Known rows, with every step that occurs:
Q > N: [-0.35 -2.10  0.52 -1.06  0.08  1.14 -0.18  0.57  0.82 -1.54  0.78 -0.18
 -0.04  0.36 -1.01 -0.19  0.43 -0.08 -0.29  0.37 -1.27 -0.19]
F > U > Q > N > P > D: [ 0.39 -3.82  1.28 -3.28  4.88 -0.14  1.82  0.05  3.88  1.86 -1.52  0.27
  1.64  2.55 -3.68 -2.15  3.48 -1.34  0.08  1.87  0.38  1.82]
F > U > Q > N > L: [-0.48 -6.96 -0.42 -1.30  4.05 -0.15  0.93 -0.12  1.84  0.87  1.09  0.19
  0.02  0.87 -0.73 -0.03  1.69 -1.01 -1.37  0.02  0.84  4.58]
U > Q > N: [ 0.38 -2.99 -0.54 -2.35  1.16  1.59 -0.18  0.43  1.85 -0.34  0.90 -0.02
 -0.07 -0.09 -2.00 -0.42  0.87 -0.51 -1.05  0.85 -0.73  1.51]
Q > U > F: [ 3.00 -4.01 -1.28 -1.12  2.34 -2.49 -0.59 -0.06  1.37  0.33 -0.12  2.66
  0.58  0.77 -1.69  0.27  2.07  1.35 -0.87 -0.47 -2.14  0.42]
P > N: [-0.70  0.65 -1.61  0.80  1.38 -0.87  2.30  1.09 -0.26  1.07  0.36 -1.48
 -0.03 -0.48  1.47  0.91 -1.71  1.36  0.14 -0.84  0.40 -0.44]
L > N > Q > U: [-1.00 -5.12 -0.94  1.14  0.75 -2.70 -0.50  0.01  1.93 -1.45  1.97  1.16
  1.87  1.29 -0.72  1.81 -1.10 -0.19 -2.11  0.33 -0.41  2.11]
P > D > E: [ 0.18  2.16 -1.83 -0.69  2.46 -0.29  0.40  0.52  0.79  2.41 -3.47 -2.11
  4.19  3.30 -2.04 -1.22 -0.34  0.88 -1.14  0.22  0.42  1.06]
V > Y > P: [ 0.62  1.20 -1.04 -0.63  1.21 -0.74 -0.11  0.42 -0.19  0.44 -0.90  1.52
 -2.83 -0.85 -2.52 -0.15  0.93  1.28  0.99 -1.09 -2.17  1.29]
U > Q: [ 0.79 -0.96 -1.01 -1.28  1.12  0.52  0.01 -0.18  1.01  1.13  0.00  0.05
 -0.07 -0.42 -0.88 -0.32  0.30 -0.40 -0.64  0.43  0.60  1.69]
F > U > Q > N: [ 1.67 -5.42 -0.37 -2.92  3.16  0.71  0.21  0.49  1.75  0.80  0.54  0.35
 -0.28 -0.20 -2.07 -0.97  2.00 -0.36 -0.80  0.41  0.66  2.56]
L > N > Q: [-1.86 -3.01 -0.46  2.19  0.05 -0.57  0.31 -0.20  0.73 -1.50  2.00  0.86
  1.05  0.17 -0.46  1.73 -1.73 -1.88 -1.60 -0.18  1.24  2.35]
U > F: [ 2.09 -1.81 -0.76 -0.09  1.55 -0.36  0.17 -0.35  0.14  0.33 -0.09  2.37
 -0.27 -0.25 -1.42  0.14  1.56 -0.37 -0.26 -0.90 -0.42  0.77]
F > U > Q > N > P: [ 0.25 -4.35  1.25 -2.84  3.46  0.72  1.59  0.01  2.87  0.37  0.42  1.08
 -0.36  0.48 -1.76 -1.50  3.01 -1.99  1.36  1.83  0.27  1.42]
P > N > Q: [-0.57 -1.51 -2.06  1.24  0.16 -0.57  2.47  1.54  0.64  0.12  1.45 -0.57
  0.24 -0.05  1.21  1.57 -3.13  1.13 -0.16 -1.48  1.75  1.69]
Y > V: [ 0.13  0.85 -0.30  0.90 -0.07 -0.50  0.42 -0.59 -0.54  0.14  0.09  0.74
 -1.46 -0.60 -1.02 -0.75 -1.20  0.03 -0.15 -1.13  1.65  0.58]
P > N > Q > U > F: [ 2.48 -5.50 -3.30  0.17  2.55 -3.00  1.87  1.49  1.89  0.49  1.33  1.98
  0.86  0.79 -0.49  1.83 -1.05  2.38 -1.07 -2.00 -0.37  2.19]
Y > Q > U: [ 1.07 -2.49 -1.66 -0.86  0.05 -2.35 -1.03 -0.12  0.04  0.25  1.11 -0.34
  0.78  2.66 -0.59  1.31 -0.83  0.98 -1.48 -0.64 -0.19 -1.16]
N > P > Y: [-0.94  2.76  2.75  0.05  1.32  0.52  0.92 -0.93  1.86 -0.38 -0.85  2.22
 -1.16  1.09  1.77 -0.24  1.48 -3.59  1.01  2.55  0.40 -1.93]
P > Y: [ 0.45  1.61  1.17 -0.02  0.99  0.54 -0.41 -0.45  0.77  0.08 -0.67  1.61
 -1.14  0.49  1.48  0.37  0.45 -1.99 -1.10  1.22  0.83 -0.63]
V > Y > Q > N > P: [-0.99 -0.25  0.07 -0.96 -0.31  0.50  0.68 -1.01 -0.52  0.00  1.71  0.88
 -1.50  1.30 -1.22  1.37 -0.09 -2.14  0.99  0.86 -0.38 -2.40]
Q > N > P: [-1.70 -0.93  2.09 -0.97  0.38  1.03  1.14  0.10  1.96 -1.94  0.67  0.41
 -0.02  1.00 -0.79 -0.73  1.46 -1.68  1.84  1.77 -1.72 -1.49]
Y > P > N > Q > U: [ 0.19 -3.48 -2.73 -0.19  2.23 -3.21  1.79  2.87  2.83 -1.21  0.70  0.07
 -0.31  1.41 -1.63  0.62 -1.55  3.89  0.10 -2.39 -1.91  2.73]
D > P > N: [-0.28  2.50 -3.42  0.73  2.36 -0.35  3.57  0.07 -0.41  2.45 -1.10 -1.79
  1.32 -2.09  2.73  1.51 -2.21  2.36  0.05 -0.98  1.11 -0.71]

Rows:
[-0.13  1.83 -2.58  0.30  2.60 -1.76  2.20  1.51 -0.45  1.42 -0.53  0.10
 -2.87 -1.25 -1.11  0.80 -0.75  2.63  1.11 -1.86 -1.81  0.79]
V > Y > P > N
[-0.17  0.37 -3.91  1.25  1.16  0.07  3.68  0.47  0.36  1.47  0.00 -1.08
  1.61 -1.78  2.43  2.23 -3.61  2.10 -0.39 -1.76  2.62  1.42]
D > P > N > Q
[ 0.11  0.33  1.02 -0.82  1.29 -1.81 -0.15 -1.03  1.95 -0.14  0.21  1.83
 -0.34  3.72  1.15  1.04  0.62 -2.63 -0.43  1.87  0.15 -3.01]
N > P > Y > Q > U
[ 0.00 -0.33 -3.06  0.74  1.43 -1.32  2.33  1.92  0.34  0.48  0.65  0.76
 -2.57 -0.96 -1.49  1.46 -2.22  2.40  0.80 -2.60 -0.39  2.91]
V > Y > P > N > Q
[-2.25  0.29 -2.61  1.87  3.47 -2.56  2.90  0.92 -0.37  1.50  0.07 -0.06
 -2.60 -0.23  0.25  1.64 -1.14  2.01  0.57 -2.36 -1.67  2.86]
V > Y > P > N > L
[ 3.09 -6.16 -1.82 -0.64  1.22 -2.10 -0.46  0.34  2.14 -0.62  0.97  3.46
  0.85  1.20 -1.98  0.86  0.64  0.98 -1.22 -1.24 -0.68  2.65]
N > Q > U > F
[-1.64 -1.20  0.93 -0.94 -0.40  0.78  0.88 -0.34  0.86 -1.73  1.80 -0.20
 -0.17  2.52 -1.14  0.42 -0.05 -2.37  0.97  0.68 -0.26 -2.42]
Y > Q > N > P
[-2.85 -0.95 -1.58  2.46  2.38 -1.83  2.96  0.53 -0.10  1.10  0.95 -1.54
  0.32  0.62  2.74  1.79 -1.95  0.64 -0.38 -1.20  0.49  1.66]
P > N > L
[-1.52 -0.71  0.94 -1.36  1.11  0.03  1.17 -0.33  1.76 -0.31  0.02 -0.96
  1.87  4.55 -3.03 -0.20  0.44 -1.80 -0.22  0.68 -0.08 -1.89]
Y > Q > N > P > D
[-0.98 -1.93  1.18 -2.37  1.54  1.60  1.17  0.00  3.01 -0.75  0.78  0.45
 -0.12  0.58 -1.69 -1.01  1.78 -2.12  1.15  2.25 -1.14  0.22]
U > Q > N > P
[ 0.72 -2.70  2.34 -2.86  4.52  1.31  1.15 -0.51  3.62  0.45 -0.28  2.70
 -1.51  0.98 -0.29 -1.25  3.49 -4.04  0.25  3.02  1.02  0.74]
F > U > Q > N > P > Y
[-0.89 -1.42  1.20 -2.75  2.89  0.80  1.43 -0.04  4.03  0.69 -1.13 -0.15
  1.84  2.59 -3.55 -1.72  2.22 -1.48 -0.08  2.31 -0.99  0.80]
U > Q > N > P > D
[ 0.33 -3.68 -2.59  0.29  1.03 -2.73  1.67  1.86  1.81  0.16  1.38 -0.29
  1.12  1.00  0.95  1.65 -2.59  2.72 -0.76 -1.06  0.09  1.42]
P > N > Q > U
[-2.42  0.96 -3.50  2.35  3.24 -1.16  4.27 -0.53 -0.41  2.50 -0.47 -2.02
  1.66 -0.97  3.98  2.47 -2.49  1.65 -0.48 -1.49  1.35  1.38]
D > P > N > L
[ 3.05 -4.31 -4.28 -0.36  3.77 -3.80  1.76  1.88  1.65  0.86  0.39  3.56
 -1.98 -0.16 -3.08  1.62 -0.08  3.69 -0.03 -3.14 -2.47  3.41]
V > Y > P > N > Q > U > F
[ 2.14 -1.51  0.35 -1.01  2.88 -2.19  0.05 -1.44  2.04  0.19  0.09  4.21
 -0.68  3.46 -0.27  1.11  2.17 -2.94 -0.61  0.96 -0.29 -2.26]
N > P > Y > Q > U > F
[-2.94 -0.65 -1.74  1.86  3.50 -2.21  3.12  1.73  0.89 -0.28  0.22 -1.07
 -1.23  1.03  0.24  0.75 -0.95  1.86  0.52 -2.56 -1.52  2.99]
Y > P > N > L
[ 0.16 -0.74  0.49 -0.90  0.30  1.47 -0.83 -0.37  0.39 -1.19  1.18  0.75
 -1.29  2.34  0.15  1.34 -0.58 -2.71 -2.37  0.40  0.98 -1.80]
P > Y > Q > N
[ 0.67  1.65 -0.93 -0.94  2.56 -1.52  0.09  0.44  0.77  1.79 -2.77  0.73
 -1.00  1.17 -4.37 -0.78  1.38  1.86 -0.25 -1.10 -2.02  1.69]
V > Y > P > D
[ 1.00  4.29 -0.96  0.82  1.85  0.67  1.19 -2.07  0.01  1.64 -1.98  1.91
 -1.26 -1.86  1.72  0.22 -1.17 -1.01 -1.42 -0.24  3.28 -0.40]
D > P > Y > V
[-0.79 -1.33 -2.14  0.74  1.42 -1.00  2.52  2.55  1.64 -1.28  0.71 -0.20
 -1.19  0.22 -1.40  0.59 -2.08  2.22  0.76 -2.86 -0.23  3.03]
Y > P > N > Q
